Each row was made from one walk, in order. Every step used is in the known rows, and no mark comes twice. Write each row's walk.
Known rows
vepa > gena > dosed > muduza > bunu > tose: [-.07, .54, .16, .13, -.26, .39, .05, .33, .28, -.58, .05, -.11, -.03, .10, .33, .17, -.17, -.15, .24, .44, .15]
vepa > gena > dosed > muduza: [-.09, .54, .10, .21, -.23, .19, .20, .10, -.01, -.42, .08, -.06, .08, .20, .11, -.08, -.27, .08, .27, .13, .08]
nanopa > tose: [-.16, .24, -.07, -.07, -.26, .03, .03, .23, -.05, -.09, -.02, -.01, .00, .03, -.03, .06, -.11, -.03, -.05, -.10, .07]
nanopa > tose > gena: [-.28, .09, -.06, .08, -.15, .04, .27, .25, -.03, -.18, -.03, .23, .03, .14, .08, .01, -.09, -.10, -.20, -.16, -.02]
zavera > tose > vepa: [-.07, .08, -.27, .11, -.01, .31, .56, .13, .34, .05, -.10, -.06, -.02, -.03, .09, -.31, .08, -.23, -.32, -.10, -.18]
dosed > gena > vepa: [-.20, -.19, .12, -.11, -.19, .11, .12, -.05, .04, -.04, -.06, -.08, .22, -.01, .06, .39, .02, -.08, .22, -.06, .15]
togin > muduza: [-.01, .11, -.13, -.07, .12, .11, -.11, .08, -.13, .18, .28, -.14, .05, .16, .07, -.08, -.01, -.19, -.12, .05, .14]
togin > muduza > dosed > gena > vepa: [-.09, -.09, .15, -.31, -.02, .47, .13, -.04, .08, .09, .14, -.39, .34, .22, .41, .53, .16, -.44, .20, .09, .02]
nanopa > tose > gena > dosed > muduza > bunu: [-.04, .28, .16, .12, -.05, .38, .39, .56, .19, -.39, -.03, .05, -.17, .37, .34, .19, -.07, -.20, .06, .08, -.17]
vepa > gena: [-.23, .36, -.03, .23, -.20, -.02, .26, -.05, -.07, -.11, -.02, .15, .15, .03, .10, -.01, -.10, -.06, -.03, .01, .17]
muduza > bunu > gena: [.01, -.20, .17, -.15, .12, .16, .07, .20, .16, -.19, -.01, -.04, .06, -.02, .24, .30, .14, -.23, -.01, .22, -.05]
zavera > tose: [.00, .19, -.17, .04, -.03, .08, .36, .05, .29, .06, .02, -.06, -.10, -.04, .00, -.18, .16, -.12, -.09, .10, .01]
muduza > tose: [.09, .05, -.04, .10, -.08, .01, -.13, .27, .30, -.02, .01, -.08, -.11, -.03, .08, -.23, .11, -.13, -.03, .07, .04]
dosed > gena: [-.08, -.04, .10, -.22, -.11, .11, -.14, -.06, .04, -.05, .01, -.03, .11, .02, .00, .05, .05, -.03, .21, .06, .17]
vepa > gena > dosed > muduza > bunu > tose > nanopa: [-.06, .53, .28, .31, -.13, .42, .04, .23, .31, -.67, .02, -.32, .40, -.15, .47, .11, -.27, -.23, .12, .20, .01]
tose > vepa > gena > dosed: [-.19, .40, -.06, .39, -.21, .35, .61, .07, -.02, -.49, -.15, .15, .23, .04, .20, -.15, -.15, -.19, -.22, -.12, -.18]
vepa > gena > dosed > muduza > bunu: [.01, .55, .18, .25, -.09, .31, .38, .29, .15, -.33, -.01, .00, -.04, .28, .35, .16, -.11, -.16, .24, .25, .04]
bunu > tose: [-.06, -.02, -.02, -.10, -.14, .08, -.34, .05, .14, -.25, .08, -.11, .01, -.16, -.02, .01, -.08, -.02, .00, .17, .11]
bunu > tose > gena: [-.20, -.16, .01, .05, -.04, .08, -.11, .07, .16, -.32, .08, .12, .05, -.04, .10, -.03, -.04, -.08, -.15, .13, .00]
nanopa > tose > gena > dosed > muduza: [-.15, .26, .08, .08, -.19, .27, .20, .39, .03, -.45, .07, .01, -.05, .30, .11, -.05, -.21, .02, .09, -.05, -.12]
gena > dosed > muduza > tose > vepa: [.14, .12, -.03, .18, -.08, .47, -.01, .50, .39, -.32, -.01, -.33, -.10, .14, .18, -.38, -.13, -.11, .04, -.01, -.26]

Write each row's walk
[.00, .56, .18, .51, -.20, .24, .08, .29, .30, -.51, .02, -.37, .43, -.08, .33, -.37, -.24, -.10, .10, -.01, -.01] | vepa > gena > dosed > muduza > tose > nanopa
[-.06, .45, .06, .33, -.07, .53, .57, .35, .19, -.35, -.14, -.01, .04, .28, .43, .03, -.22, -.26, .00, .05, -.17] | tose > vepa > gena > dosed > muduza > bunu
[-.17, .43, .01, .30, -.21, .43, .38, .18, .03, -.42, -.05, -.08, .15, .20, .21, -.21, -.36, -.02, .05, -.06, -.11] | tose > vepa > gena > dosed > muduza
[.13, .04, .23, .19, .22, .33, .35, .34, .23, -.31, .01, .07, -.16, .34, .38, .15, .04, -.17, .11, .18, -.24] | tose > gena > dosed > muduza > bunu
[-.17, .24, .04, .18, -.21, .18, .43, .28, -.05, -.53, -.04, .22, .02, .15, .11, .01, -.01, -.13, -.19, -.09, -.18] | nanopa > tose > gena > dosed
[.05, .06, .06, .35, .00, .16, .26, .34, .29, -.45, .00, .14, -.07, .08, .23, -.28, .20, -.23, -.16, .08, -.25] | muduza > tose > gena > dosed
[-.14, -.24, .04, .28, -.03, .10, .17, .43, .36, -.02, .03, -.14, -.04, .22, .26, .02, -.11, -.09, .10, -.05, -.01] | dosed > muduza > tose > gena > vepa
[-.17, .42, .01, .32, -.24, .55, .45, .28, .27, -.66, -.14, .09, .11, -.03, .42, .09, -.07, -.42, -.26, .18, -.14] | muduza > bunu > tose > vepa > gena > dosed
[-.40, -.08, -.04, .20, -.24, .05, .56, .27, -.05, -.15, -.09, .18, .14, .12, .14, .35, -.12, -.15, -.19, -.27, -.04] | nanopa > tose > gena > vepa
[-.23, .14, -.18, .01, -.24, .27, .22, .30, .00, -.11, -.14, -.02, .08, .04, .04, -.06, -.22, -.12, -.28, -.30, -.11] | nanopa > tose > vepa
[.19, .17, .31, .10, .05, .44, -.22, .28, .37, -.56, .04, -.47, .26, -.19, .38, .14, -.17, -.19, .12, .19, -.17] | gena > dosed > muduza > bunu > tose > nanopa
[-.23, -.31, .03, .26, .04, .00, .51, .05, .02, -.07, -.07, .17, .14, .09, .19, .30, .00, -.12, -.14, -.16, -.10] | tose > gena > vepa
[-.36, .63, -.13, .33, -.49, .40, .66, .29, -.07, -.59, -.18, .13, .22, .08, .15, -.09, -.26, -.21, -.29, -.22, -.11] | nanopa > tose > vepa > gena > dosed
[-.19, -.15, -.16, .30, .08, .15, .29, .40, .16, .12, .21, -.06, .09, .24, .31, -.03, .10, -.44, -.30, -.05, .03] | togin > muduza > tose > gena > vepa
[-.28, .27, -.08, .24, -.18, .39, .28, .24, .27, -.31, -.15, .10, .13, -.03, .41, .08, -.13, -.38, -.29, .12, .04] | muduza > bunu > tose > vepa > gena
[-.19, -.26, .13, .09, .02, .27, .13, .37, .37, -.17, .03, -.08, -.05, .17, .40, .50, -.13, -.21, .09, .18, .02] | dosed > muduza > bunu > tose > gena > vepa
[-.33, -.30, .01, .16, -.13, .09, .18, .09, .15, -.30, .01, .07, .16, -.06, .16, .30, -.08, -.14, -.14, -.01, -.01] | bunu > tose > gena > vepa
[-.14, .52, .07, .31, -.24, .13, .43, -.01, -.08, -.47, -.04, .16, .15, .03, .13, -.02, -.05, -.08, .01, .08, .00] | vepa > gena > dosed
[.04, -.04, .27, -.35, -.05, .33, -.07, -.13, .23, -.11, -.08, -.20, .18, .06, .29, .27, .21, -.18, .30, .17, -.09] | muduza > dosed > gena
[-.24, -.12, -.14, .31, .00, .09, .88, .08, .29, .00, -.06, .12, .03, .05, .19, .11, .18, -.26, -.24, -.08, -.10] | zavera > tose > gena > vepa
[.03, .02, .16, .14, .07, .23, .17, .18, .06, -.38, .10, .01, -.05, .28, .14, -.10, -.12, .03, .14, .05, -.20] | tose > gena > dosed > muduza
[-.03, -.07, .02, .16, .05, .10, -.13, .41, .37, -.02, .10, -.10, -.13, .25, .21, -.33, -.07, -.02, .09, .06, .00] | dosed > muduza > tose > gena
[.12, -.05, .27, -.08, .09, .30, .22, .24, .15, -.54, -.02, -.03, .06, -.03, .28, .31, .20, -.26, .03, .30, -.22] | muduza > bunu > gena > dosed
[.03, .01, .17, .16, .07, .34, .24, .28, .31, -.62, -.02, .19, -.07, .01, .36, .20, .18, -.35, -.15, .31, -.22] | muduza > bunu > tose > gena > dosed
[.06, .15, -.19, .03, .04, .13, -.23, .35, .16, .19, .30, -.23, -.04, .13, .14, -.32, .09, -.31, -.15, .12, .16] | togin > muduza > tose
[-.13, .47, -.09, .51, -.29, .36, .48, .34, .28, -.51, -.16, .05, .14, .01, .27, -.37, -.06, -.31, -.26, -.03, -.16] | muduza > tose > vepa > gena > dosed
[.04, -.10, .08, -.01, -.10, .51, -.13, .53, .41, -.59, .06, -.43, .07, .03, .19, -.34, -.17, -.11, .08, .09, -.27] | bunu > gena > dosed > muduza > tose > vepa
[-.18, .61, -.17, .33, -.25, .51, .72, .22, .33, -.37, -.02, -.14, .05, .17, .21, -.38, -.20, -.16, -.04, .03, -.11] | zavera > tose > vepa > gena > dosed > muduza
